Known rows, with every step that occurs
zemab, mavan, teba, pife: [ -3 -17   5  -8 -33   6 -28 -20  -5  33  -9   1  14  29  17  29 -27  29
  10   6   8]
zemab, mavan, madi: [ -9 -16   1  -8 -22   7 -22  -6  -4  36  12   1   2  26  26  18 -14  51
   2  29  17]
mavan, madi, teba: [ -4 -14  -1 -19 -22  -1 -13 -13 -11  41  21  -1   2   7   4  40 -17  45
  20   5   7]
zemab, mavan: [ -5 -16  -2   4 -29  11 -23  -1 -14  29   1   2   6  37  24  21 -20  58
  24  12   6]
mavan, teba, pife: [ -2  -8   5 -18 -33   1 -25 -32 -11  37  -8   3   9   7  -3  34 -21  32
   7   0  10]
vesev, toba: [-21  -6  -5  -5 -33   9 -26 -26  -8  32   3   5   1  16  17  10 -11  80
  30  16   0]
pife, vesev, teba, zemab, mavan, madi: [  9 -25   5 -48 -16 -15 -24 -18  -6  42  19   5   0  38  15  25 -24  23
  15  27  21]
madi, teba, zemab, mavan: [ 13  -9  -5 -19 -25   2 -19   7 -18  26  11   3   6  32  15  25 -37  61
  40 -17  -7]
pife, vesev: [  5  -2  -2 -14 -19  -7 -21 -23 -34  44  -2   1   5  21  -7  34  -3  28
  31  14  18]
teba, pife, vesev: [ 18  14   2 -24 -17  -9 -24 -24 -27  36  -5   2   6  10 -12  31 -12  11
  16  10  14]
vesev, madi, teba, zemab, mavan: [ -6  -3   2 -30 -25  -1 -18   5 -18  24  14   7   6  43  44  26 -42  69
  20 -17 -13]
pife, teba, zemab, mavan, madi: [-11   0   3 -25 -15  -9 -31  -2 -10  36  14   4  -1  56  13  14  -2  39
   6   7  28]
mavan, teba, pife, vesev, madi: [-13   4  11 -37 -24 -13 -26 -44 -24  44  -8   4  12  25  14  44 -15  10
  -2   5  14]
zemab, mavan, madi, teba: [ -7 -22  -3  -9 -22   2 -16  -1  -5  37  20  -2   7  28  24  35 -24  42
  21  12   4]
teba, pife, vesev, mavan, madi: [ 20   4   2 -34 -16 -14 -18 -26 -31  42  13  -3  -4 -16  18  27   1 -10
 -12  21  17]
pife, vesev, teba, zemab, mavan: [ 13 -26   3 -37 -22 -11 -25 -12 -16  36   7   8   4  49  15  27 -31  29
  36  10   8]
fedar, vesev, madi, teba, zemab, mavan: [-10  -4  -2 -48 -20   0 -24   4 -11  28  10  10  -2  30  27  22 -44  55
  22 -29 -10]
mavan, teba, zemab: [ -1  -9   3 -33 -32  -1 -25 -28 -23  43  -3   5   4  11  -9  26 -20  63
  19  -8  15]
vesev, zemab, mavan, madi: [ -9 -30   4 -25 -23   4 -24 -14  -6  42  11   1  -5  43  36   2 -20  60
  10  42   2]
zemab, mavan, teba, pife, vesev: [  3  -9   4 -16 -23  -6 -30 -31 -17  42 -13  -1  18  36   7  36 -19  -2
  20  11  17]
madi, teba: [ -1 -13  -5  -7 -29   3 -14  -9 -20  34  10   0   5  17   3  41 -24  51
  41 -11  -5]

Rows
[  8  -4   2 -31 -19   0 -23  -3  -8  33  14   4  -1  20  17   7 -21  64
  -2  17  18] -> teba, zemab, mavan, madi
[-11 -38  -1 -34 -31   4 -24 -19   0  38   6   9  -9  13  -4  33 -28  37
  30   1   3] -> fedar, vesev, teba
[  2   3   0 -38 -16 -12 -21  -6 -30  34  11   5   9  50  32  35 -32  37
  31 -12  -4] -> pife, vesev, madi, teba, zemab, mavan
[ 14 -13  -7 -59 -21  -8 -17  -9 -25  41  25   3 -16 -29   7  21 -21  27
  14 -21   1] -> fedar, vesev, mavan, madi, teba, zemab
[ -7 -23  -1 -39 -25   5 -28 -23 -17  44  -4   6 -15  18  -3   6 -25  56
  31   8  -5] -> fedar, vesev, zemab
[-25  -3   2 -35 -25   5 -25 -18 -14  35   1  10  -7  13  16  25 -20  52
   3  -4   5] -> fedar, vesev, madi
[ 10  -5  -1 -18 -25   5 -25   3 -20  26   3   6   3  30  17   9 -28  69
  19   1   6] -> teba, zemab, mavan
[  6 -32   3 -29 -32   2 -23  -2  -4  26  10  10   0  43  25  19 -41  60
  26   5  -1] -> vesev, teba, zemab, mavan
[ 11   0  -1 -42 -18  -7 -15  -9 -17  38  24   3  -2  -1  -5  29 -25  58
  15  -6   7] -> mavan, madi, teba, zemab
[ 18 -10   3 -28 -16  -7 -29 -21 -21  37  -9   1   3  47  20   9 -24  18
  25  27  -4] -> teba, pife, vesev, zemab, mavan
[  1 -24   0 -19 -19  -4 -26 -20 -29  45  -5   0   2  60  24  12 -17  35
  41  31   0] -> pife, vesev, zemab, mavan
[ 18  -1   5 -38 -16 -11 -26 -31 -28  42  -7   2  -2  25   0  15 -20  21
  22  23  -1] -> teba, pife, vesev, zemab
[  8 -21   6 -25 -33   1 -20 -19   2  25   6   8   0  15   9  32 -33  35
  11   8  -4] -> vesev, teba, pife
[  1  22   8 -34 -17 -12 -24 -25 -26  33  -2   6   5  20  18  34 -16  20
  -5   8   8] -> teba, pife, vesev, madi
[ -7  -1   0 -13 -21  -5 -32   3 -20  29   2   6   2  69  12  17  -9  47
  27 -10  16] -> pife, teba, zemab, mavan
[ 17   8   1 -35 -10 -17 -17 -24 -16  43  15  -2   7   1 -11  44 -16  -3
  13   8  12] -> mavan, madi, teba, pife, vesev
[ 10  -8   1 -17 -19  -1 -18  -3   5  28  17  -1   8  16  22  30 -32  25
   6   9   1] -> zemab, mavan, madi, teba, pife
[ -6  10   1 -23 -21  -7 -30  -8 -29  34   3   7  -2  45 -10  22  -3  49
  25 -14  18] -> pife, teba, zemab
[  1 -30   1 -32 -13 -12 -20 -20 -18  52  16  -4   2  51  23  26 -22  20
  41  30  -2] -> pife, vesev, zemab, mavan, madi, teba
[  6   0   5 -26 -24 -11 -27 -43 -24  47 -12   0  13  13 -14  43 -11   2
  17   6  20] -> mavan, teba, pife, vesev
[  0 -18  -7 -23 -32   6 -22 -13 -30  37   3   2 -13 -14  15  21  -9  31
  17  -9   1] -> fedar, vesev, mavan
